What can hang from each mark:
K: Q
M: G H Z
J: W
N: W
W: G
T: Q
A: H T
Q: T
G: M
B: N T
Z: M N Q
H: B F
F: M

Every row comes from one small tree of marks. The marks that hang from a mark follow it in brackets, in alphabetical order. Every link used is in the known rows. Which tree was each row made from?
(in the rows, 128 means zero)
Known rows:
W{G{M{H{B{N}} Z}}}: [109 139 163  74 165 146  88  93 152 123 114 153 121 129 139 139 129 154
 161 130 146 161 126 153 102 167 115  84 131 144 150  73]
J{W{G{M}}}: [ 93 134 127  88 139 159 120 124 132  99 146 137 126  74  94 148 140 183
 149  96 138 192  94 145 125 160  69 126 131 159 173 120]
H{B{N} F{M{G Z}}}: [ 97 161 178  93 159 187  99  86 107  82  86 122 119 141 146 127 139 139
 180 114 122 163  99 169  74 145 103 103 126 131 139 102]
A{T{Q}}: [ 70 157 102  83 145 190 153 119 115  80 184 127 146 100 125 114 117 155
 188  64 155 187  73 161  97 160  74 136 160 137 156 143]
N{W{G{M{H}}}}: [ 83 151 149  85 156 139 120 105 143 101 171 154 114 111 113 133 154 155
 165 114 154 172  92 137 116 171  90 109 146 143 165  90]
G{M}: [ 78 156 121 103 147 176 153 135 125 106 163 160 119  92 106 138 139 173
 161  82 133 186  87 171 103 159  72 133 143 152 173 130]
W{G{M{H}}}: [ 93 131 124  85 154 146 128 102 133 107 168 164 120 113 121 142 139 171
 160 108 148 163 103 148 124 164  93 114 137 150 171  94]
K{Q}: [ 67 150 115  94 149 167 138 131 123  85 169 138 128 120 110 136 118 170
 152  74 121 166  63 163  89 153  65 141 143 134 163 150]
F{M{G Z{Q}}}: [ 97 137 160 110 172 182 121 103 116  69 142 143 111 156 129 129 121 148
 190  94 104 174 102 180 104 153  98 131 137 137 145 143]
H{F{M{G Z}}}: [ 88 157 160 102 163 174 117  92  97  64 131 127 116 129 138 119 145 147
 186 101 121 164  87 175 100 141  96 125 136 134 144 114]
M{Z}: [ 84 161 144  98 159 160 147 123 129  92 154 145 124 118 124 125 118 160
 178  81 133 179  91 177 100 162  80 139 145 128 149 134]
N{W{G{M{H{F}}}}}: [ 85 161 158  91 146 143 109  93 129  98 163 128 112  87 115 130 170 153
 151 117 154 155  77 133 114 147  98 104 142 146 168  80]
Z{M N}: [110 152 125 117 139 185 159 100 121  93 170 158 135 111 124 145 106 170
 151  54 122 163  90 172 100 147  86 139 157 153 158 167]
B{N T}: [ 98 153 135  90 162 172 156 121 136 108 126 125 123 171 132 149 103 160
 183  83 139 169  95 180  77 180  67 163 124 126 171 127]
Z{M{H{B}} N Q{T}}: [133 133 152 103 138 207 125  61 122 109 155 147 134 114 123 106 110 149
 160  65 103 129  85 143 104 117 117 107 150 167 174 182]
J{W}: [ 80 150 123  95 129 174 152 132 121  83 147 127 126  96  99 125 119 182
 166  74 125 192  81 155 107 167  50 144 134 132 159 152]
H{B{T{Q}} F{M{G}}}: [ 84 149 153  99 157 195 115  71  80  81 109 100 119 131 140 113 147 120
 177  89 133 160  68 147  83 136  79 115 132 152 176 107]
Z{N Q}: [106 144 127 106 135 187 155 100 127  95 177 141 120 123 113 146 109 168
 154  58 123 164  97 178 103 152  87 145 142 149 156 161]
B{N{W} T{Q}}: [ 90 172 140  77 168 164 141 132 156 100 135  98 129 164 129 126 109 129
 185  79 145 183  87 148  69 190  63 147 151 124 163 124]
G{M{H{F} Z}}: [ 92 162 152 105 156 161 115 104 119 101 159 138 108  90 127 105 154 164
 156 112 134 156  89 160 115 143 107 104 144 146 151 104]
G{M{H{B} Z{Q}}}: [ 96 146 174 112 155 175 105 101 126 114 141 159 102 103 112 116 136 149
 154 108 113 164 100 158 108 147 111  85 141 157 153 121]
G{M{H{B{N}}}}: [ 91 152 139  88 142 180 125 114 134 120 129 159 117 120 127 128 129 165
 161 107 136 170 105 156  85 165  89  95 135 143 158 101]
A{H}: [ 74 161 144  96 155 175 172 105 110  86 154 129 128 109 121 117 121 172
 168  71 140 163  77 185 109 165  74 157 134 123 160 111]
W{G{M{H{B}}}}: [ 89 133 142  86 145 156 113  83 120 116 144 164 117  96 118 137 148 159
 152 112 147 164  98 144 112 152  95  92 134 154 172  84]
H{B{N T} F{M}}: [ 93 160 159 100 142 196 127  96  97  96  77  93 112 146 131 141 138 148
 164  86 114 161  72 166  60 153  74 135 130 137 181 116]
H{B{N{W}} F}: [ 78 190 178  90 125 179 130 108 124 104 113 108 123  96 117 134 146 140
 160  93 138 172  71 150  58 151  72 115 137 119 151 112]
B{N}: [ 93 154 124  84 148 172 159 136 141 103 144 138 130 139 129 149 104 171
 173  81 137 176 102 175  79 175  67 149 133 121 153 126]
A{H{B{N T{Q}} F}}: [ 95 167 167  84 159 190 129  82 107 104  94  65 133 118 141 112 125 133
 160  80 150 135  74 161  77 155  86 134 129 132 172  87]

Which tree is each row?
[100 148 179  95 170 138  91 100 156  99 164 144 106 119 108 130 146 147
 164 120 130 165 104 146 123 164 114 100 149 150 152 103] : N{W{G{M{H Z{Q}}}}}
[126 124 148  74 160 166  87 115 154 105 139 118 132  81  90 117 140 160
 173 101 115 170  99 144 129 135 105 121 137 177 181 148] : J{W{G{M{Z{Q{T}}}}}}
[129 144 144  84 157 181 128  92 146  98 166 131 131 131 118 111 112 154
 181  65 117 148  96 172 104 134 112 139 147 157 161 172] : M{Z{N Q{T}}}
[ 90 155 170  66 145 145 112  91 149 106 125 132 128 142 131 138 128 143
 169 114 157 165 102 135  82 177  88 103 133 114 150  87] : M{H{B{N{W{G}}}}}
[110 157 154 103 145 156 133  86 139  91 165 143 138 110 117 155 123 152
 153  69 140 165  92 149 105 154  92 134 162 144 160 143] : Z{M N{W{G}}}
[ 85 163 147  97 140 185 132  93 102 109 120  93 122  93 128 117 139 127
 157  73 143 158  61 146  79 137  70 122 139 147 183 112] : H{B{T{Q}} F}
[118 130 156 107 170 178 111  61 119  67 166 156 108 188 138 118 110 157
 183  99 110 150 115 172 120 159 124 112 140 146 128 135] : F{M{G H Z{N Q}}}
[ 86 148 147 100 175 171 130 103 115  67 138 153 121 154 138 119 125 150
 197  95 121 181 102 180 100 162  88 131 140 131 142 122] : F{M{G Z}}
[ 91 143 153  92 134 161 102  75 107 117 137 140 115  69 122 133 169 156
 139 116 149 149  84 138 106 132 103  86 128 153 173  78] : W{G{M{H{B F}}}}
[ 89 143 179 106 184 170 110  62  91  85 106 152 101 188 148 105 129 131
 201 118 126 160  96 166  96 163 104 109 128 134 152 101] : F{M{G H{B{T}} Z}}
[ 95 158 155  80 167 189 141  91 119 107 100  88 138 143 137 114 104 135
 168  80 149 156  87 167  78 175  78 140 132 129 173  94] : A{H{B{N T{Q}}}}
[ 97 165 161  96 140 183 131  98 106 115  95 103 116 129 132 145 132 145
 164  93 138 152  76 169  62 151  77 137 117 133 173 115] : H{B{N T} F}
[111 157 182 101 149 171 103  38  98  98 146 149 113 132 152 106 136 141
 175 110 153 134  99 161 106 130 129  87 121 138 123  97] : M{G H{B F} Z{N}}
[134 138 129 101 145 204 142  91 134 100 169 139 143 113 114 126 106 159
 168  48 100 143  85 162 102 120 103 143 152 170 179 205] : Z{M N Q{T}}
[115 141 154  96 146 155 110  77 148 103 187 147 109 125 107 146 138 157
 146 101 138 160 102 143 123 158 112 106 149 161 160 115] : Z{N{W{G{M{H}}}} Q}
[110 136 160 124 149 190 126  71 102  90 163 147 116 117 137 131 124 151
 165  98 115 128  87 157 115 123 113 117 124 140 145 149] : Z{M{G H{F}} Q}
[ 81 153 164 100 137 175 128  61  89 100 145 149 114 114 142 115 146 146
 176 112 149 145  81 152 100 132  94  99 111 127 145  95] : M{G H{B F}}
[125 161 176  87 173 175 111  78 142  87 168 138 129 150 120 104 126 131
 210  89 131 159  96 165 104 137 124 126 142 152 143 157] : M{G Z{N{W} Q{T}}}
[108 132 141  87 170 180 120  99 131  76 151 124 123 157 126  88 122 153
 194  90  91 151  86 154 108 145 109 126 158 143 170 162] : F{M{H Z{Q{T}}}}
[ 77 161 174  87 157 178 116  85 122  81 117 144 116 177 135 119 129 140
 195 118 130 177  98 146  74 174  84  97 135 120 138 101] : F{M{G H{B{N{W}}}}}
[ 96 138 163  86 162 145  93  82 131 115 134 162 115 103 126 125 145 150
 160 122 145 165 109 149 116 154 114  82 142 153 158  81] : W{G{M{H{B} Z}}}
[111 128 154  96 153 158  92 120 146 100 138 129 114  80  90 144 135 168
 148 104 114 183 106 153 130 155  96 117 135 167 160 132] : J{W{G{M{Z{Q}}}}}
[115 148 134 113 152 185 147  79 114  91 172 173 134 133 135 146 104 157
 170  68 137 160 103 176 105 144  98 131 138 150 144 153] : Z{M{G} N}
[ 91 141 156 113 154 184 133  74 100 101 145 181 127 126 142 121 119 145
 177  98 130 155  95 155 101 144  97  99 130 138 146 128] : Z{M{G H{B}}}
